Each row was made from one small tree. The marks that hang from a mark follow it in brackets, in the order of their numbers. Every link used is in the known rows. Write each row's tree.
Known rows:
J_468(J_92 J_304): -4.50 -0.89 -1.57 +2.10 +2.52 +2.90 -0.81 +4.08 +0.44 +3.05 +1.59 -1.64
 +4.41 -0.27 -2.13 +0.50 +1.71 -5.17
J_92(J_468(J_304)): -1.40 -0.76 -1.68 -0.76 +1.88 +2.81 +1.96 +4.25 +0.30 -0.11 +0.14 -0.28
 +0.24 +0.33 -1.10 +2.65 -2.53 -0.41
J_92(J_50(J_234) J_468(J_304) J_716): +0.12 -0.58 -1.46 -2.81 -3.75 -2.00 -1.43 +1.35 -0.20 -0.53 +2.81 +0.95
 -2.67 -0.02 -1.45 -1.76 +0.60 +3.66
J_468(J_304(J_716)): -2.46 +0.55 -2.40 -1.12 +2.22 +2.08 -3.07 +2.79 -0.91 +0.80 +1.74 -0.27
 +3.61 +1.91 -0.05 -0.45 -0.06 -1.41
J_716(J_92): -0.97 +0.65 +1.94 +3.09 -0.20 +0.34 +2.49 -3.94 -0.88 +2.24 -4.51 +1.11
 +1.83 -0.71 +0.07 +3.91 +0.23 -2.55
J_716(J_92(J_468)): +1.13 -0.20 +2.27 +0.82 -0.37 +0.37 +4.49 -1.75 -0.64 +0.11 -3.94 +1.14
 -0.07 -1.99 +1.35 +3.97 -1.58 -0.57
J_428(J_468(J_92(J_716))): -3.93 +1.29 -0.48 +2.89 +2.30 +1.76 -1.20 +0.15 -0.02 -0.84 +2.10 +0.47
 +1.78 -0.51 +0.54 +0.55 +3.77 -3.37
J_716(J_92(J_50(J_234) J_468(J_304))): +0.60 -0.33 +1.88 +1.78 -2.30 -2.23 +2.38 -0.74 +0.05 +1.90 -1.70 -1.05
 -1.21 -3.72 -1.64 +0.41 -0.74 +1.80
J_234(J_50(J_92(J_468(J_304) J_716))): -0.21 -1.77 -1.09 -4.76 -1.66 -2.15 +0.87 +1.51 -1.15 -3.60 +1.47 +2.77
 -0.78 +0.54 -3.05 -2.74 -1.37 -1.26
J_92(J_50): +2.29 +0.09 -1.83 +0.57 -1.74 +2.79 +0.84 -3.75 +0.41 +1.50 -1.47 -0.17
 -0.40 +4.20 -2.52 +2.12 +1.47 -0.64
J_234(J_50(J_92(J_468(J_304(J_716))))): +1.68 -1.74 -1.20 -4.71 +0.09 -1.97 +0.44 +2.69 -0.85 -2.93 +1.14 +1.24
 +0.22 +0.97 -1.51 -3.14 -3.05 -0.62
J_50(J_92(J_468 J_716) J_234): -3.35 -2.65 +2.09 -2.83 -1.66 -6.53 +0.08 -0.23 -0.63 +0.37 -2.29 +5.54
 -5.16 -1.18 +2.09 +0.29 -3.99 +1.89
J_304(J_716): +0.84 +0.63 -1.51 -1.80 +0.83 +0.91 -2.10 -0.69 -1.01 +0.61 -0.42 +1.28
 +1.98 +3.92 +2.47 +1.40 -0.52 -0.25
J_716(J_92(J_468(J_304))): -1.35 -0.17 +1.69 +1.17 +0.61 +1.31 +3.55 +1.11 -0.75 +0.22 -2.07 -0.11
 +1.23 -3.49 -0.42 +2.14 -1.15 -1.26
J_304(J_468 J_716(J_92(J_50(J_234)))): +3.84 +1.23 +2.76 +1.62 -1.02 -2.66 -0.67 -1.86 +0.83 +0.68 -1.20 -2.37
 -1.23 -0.84 +4.36 -0.88 -0.01 +3.13
J_428(J_468 J_716): -2.98 +4.30 -0.95 +4.95 +6.08 +2.65 -4.02 -1.19 +1.52 -0.74 -1.28 -0.75
 +2.01 +2.09 +0.17 +3.30 -2.01 +1.48
J_234(J_50): +2.94 +0.68 -2.89 +0.31 -0.82 -0.18 +1.01 -1.76 +0.17 +0.28 -1.28 +0.23
 +2.21 +5.33 -3.12 +3.01 -1.15 -1.86
J_92(J_50 J_468 J_716): +4.15 -0.48 -1.43 -4.83 -4.16 +1.77 +1.09 -2.28 -0.90 -2.93 +1.42 +2.01
 -2.90 +2.61 -0.08 -0.19 +2.35 +2.28
J_716(J_92(J_50)): +2.09 +0.60 +1.47 +2.30 -2.68 +1.16 +2.55 -6.20 -0.59 +1.72 -3.48 -0.02
 +0.49 -0.10 -1.78 +1.71 +2.46 -1.52

Which tree is each row?
+2.79 +0.28 +1.69 -2.36 -0.36 -0.40 +1.35 -1.11 -1.78 -1.21 -1.70 +1.25
 +1.04 -1.08 +4.34 +0.86 -0.86 +0.89
J_304(J_716(J_92(J_468)))
+2.04 -1.81 -0.52 -5.07 -2.55 -2.96 +1.73 -1.19 -1.20 -3.62 -0.27 +4.00
 -1.94 +2.03 -1.35 -1.14 -1.62 -0.62
J_234(J_50(J_92(J_468 J_716)))
+2.17 +1.39 +2.51 +0.94 +1.74 +0.46 +0.33 -0.26 +0.12 -0.87 -1.52 -1.60
 +0.96 -0.76 +5.49 +0.79 -0.37 +0.40
J_304(J_468 J_716(J_92))
+3.41 -1.05 -0.74 -0.41 -2.61 -1.95 +1.80 -1.04 +1.23 +1.45 -1.57 +0.13
 -3.90 +1.74 -0.46 +2.60 -2.59 +3.89
J_92(J_50(J_234) J_468)
+2.69 -0.62 -0.10 +2.22 +0.98 +3.49 +1.40 +1.09 +2.65 +0.83 +0.72 -3.84
 -0.34 +1.67 +0.90 +0.89 +2.05 -1.64
J_304(J_468(J_92(J_50)))
-2.00 -2.53 +1.29 -4.56 -0.96 -1.24 +1.66 -0.65 -1.32 -2.22 -1.46 +5.27
 -3.66 -0.17 +1.39 -0.15 -1.61 -0.51
J_50(J_92(J_468 J_716))
-4.49 -2.49 +0.55 -4.24 +0.06 -0.32 +0.60 +2.26 -1.35 -2.10 +0.50 +3.99
 -2.42 -1.75 -0.46 -1.89 -1.23 -1.26
J_50(J_92(J_468(J_304) J_716))
+2.87 -0.72 -0.71 -3.14 -4.78 -3.00 -0.29 -1.89 -0.31 -0.52 +0.67 +2.29
 -4.14 +1.76 +0.55 +0.19 +0.15 +4.48
J_92(J_50(J_234) J_468 J_716)
-2.63 -2.56 +0.47 -4.11 +2.02 -0.04 +0.42 +3.52 -0.84 -1.36 +0.07 +2.12
 -1.49 -1.43 +0.98 -2.03 -3.26 -0.69
J_50(J_92(J_468(J_304(J_716))))
+1.72 -0.24 +1.24 +0.46 -1.85 +2.05 +3.66 -1.05 -0.52 -0.27 -1.07 -1.26
 -0.11 -2.86 -2.22 -0.02 +1.14 -0.14
J_716(J_92(J_50 J_468(J_304)))
-6.15 +1.11 -1.33 +5.50 +5.26 +3.64 -0.67 +4.13 +1.11 +0.90 +2.42 -2.61
 +3.56 -2.13 -2.14 +0.55 +1.96 -4.64
J_428(J_468(J_92 J_304))
-2.91 +2.62 +0.63 +4.52 +1.55 -1.35 -2.37 -0.50 -0.11 +0.60 +1.37 -2.17
 +1.29 -3.48 -0.78 -2.30 +1.38 +0.82
J_428(J_468(J_304(J_716(J_92(J_50(J_234))))))
+0.94 +0.48 +2.14 +3.72 -3.27 -3.09 +1.34 -5.75 -0.15 +3.87 -4.17 +0.25
 -0.65 -0.86 -1.15 +2.09 +0.56 +0.51
J_716(J_92(J_50(J_234)))
+4.98 +1.32 +2.18 +0.33 -0.50 +1.16 +0.41 -2.22 +0.32 -1.27 -0.62 -2.61
 -0.12 -0.02 +3.91 -1.24 +1.71 +1.39
J_304(J_468 J_716(J_92(J_50)))
+1.67 -0.73 +0.54 +3.52 +0.39 -0.42 +0.31 +1.48 +3.12 +2.77 +0.00 -3.61
 -1.36 +0.84 +1.36 +1.25 +0.34 +0.14
J_304(J_468(J_92(J_50(J_234))))
+0.64 +1.98 +1.77 +1.90 +0.27 -1.87 -2.60 -1.26 +0.74 +1.04 -1.74 -1.32
 +0.51 -2.13 -0.54 +0.04 -2.17 +4.53
J_428(J_716(J_92(J_50(J_234) J_468(J_304))))
+2.49 -2.06 -0.54 -2.74 -0.77 -2.06 +3.40 -0.35 +0.02 -1.94 -2.00 +2.23
 -1.81 +2.09 -2.04 +0.75 -3.88 -1.03
J_234(J_50(J_92(J_468)))
-4.91 +1.26 -1.05 +3.84 +0.75 -0.26 -3.32 +1.72 +0.61 +0.66 +4.56 -1.73
 +1.19 -2.38 -2.44 -3.07 +4.45 -1.48
J_428(J_468(J_92(J_50(J_234) J_716) J_304))
+2.22 -0.61 -1.55 -2.64 -1.49 -1.71 -1.67 +2.77 +0.24 +0.45 +2.35 -1.14
 -1.56 +0.47 +0.10 -1.89 -1.65 +4.32
J_92(J_50(J_234) J_468(J_304(J_716)))
+0.09 +1.11 +0.05 -0.45 -0.77 +1.56 -1.53 -1.07 -1.49 +0.55 +1.01 -1.24
 +3.19 -0.99 -0.92 -2.73 +2.84 -1.04
J_468(J_304(J_716(J_92(J_50))))
-1.98 +1.35 -1.84 +2.21 +3.07 +3.71 -2.86 +2.63 +0.45 -0.78 +5.11 -3.73
 +3.21 -1.26 -1.21 -4.04 +4.53 -2.43
J_428(J_468(J_92(J_50) J_304(J_716)))
+3.48 -0.56 -2.30 -4.16 -0.89 +2.99 -0.26 +2.30 -0.38 -1.95 +3.12 -1.40
 -0.25 +1.35 -0.60 -2.34 +0.53 +2.13
J_92(J_50 J_468(J_304(J_716)))
+1.84 -0.17 +0.21 -0.24 +3.14 +1.75 -1.47 +3.77 +1.32 -0.24 +1.84 -2.68
 +1.79 +1.41 +5.65 -0.33 +0.62 -1.10
J_304(J_468(J_92) J_716)
-0.55 +3.16 -0.80 +4.56 +4.19 +3.42 -4.29 -1.55 +2.05 -0.47 +1.26 -2.98
 +2.39 +0.96 -0.71 -0.35 +2.20 +0.34
J_428(J_468(J_92(J_50)) J_716)
-3.00 +1.35 -1.27 +3.50 +2.51 -0.14 -3.96 +2.93 +0.95 +1.11 +4.51 -3.36
 +2.19 -1.96 -0.72 -3.69 +2.77 -0.72
J_428(J_468(J_92(J_50(J_234)) J_304(J_716)))
-5.40 -1.76 +1.74 -0.62 -1.53 -6.44 -1.93 -2.46 -0.85 +2.57 -2.82 +5.59
 -3.16 +0.14 +0.77 +0.28 -2.30 -0.19
J_50(J_92(J_716) J_234)
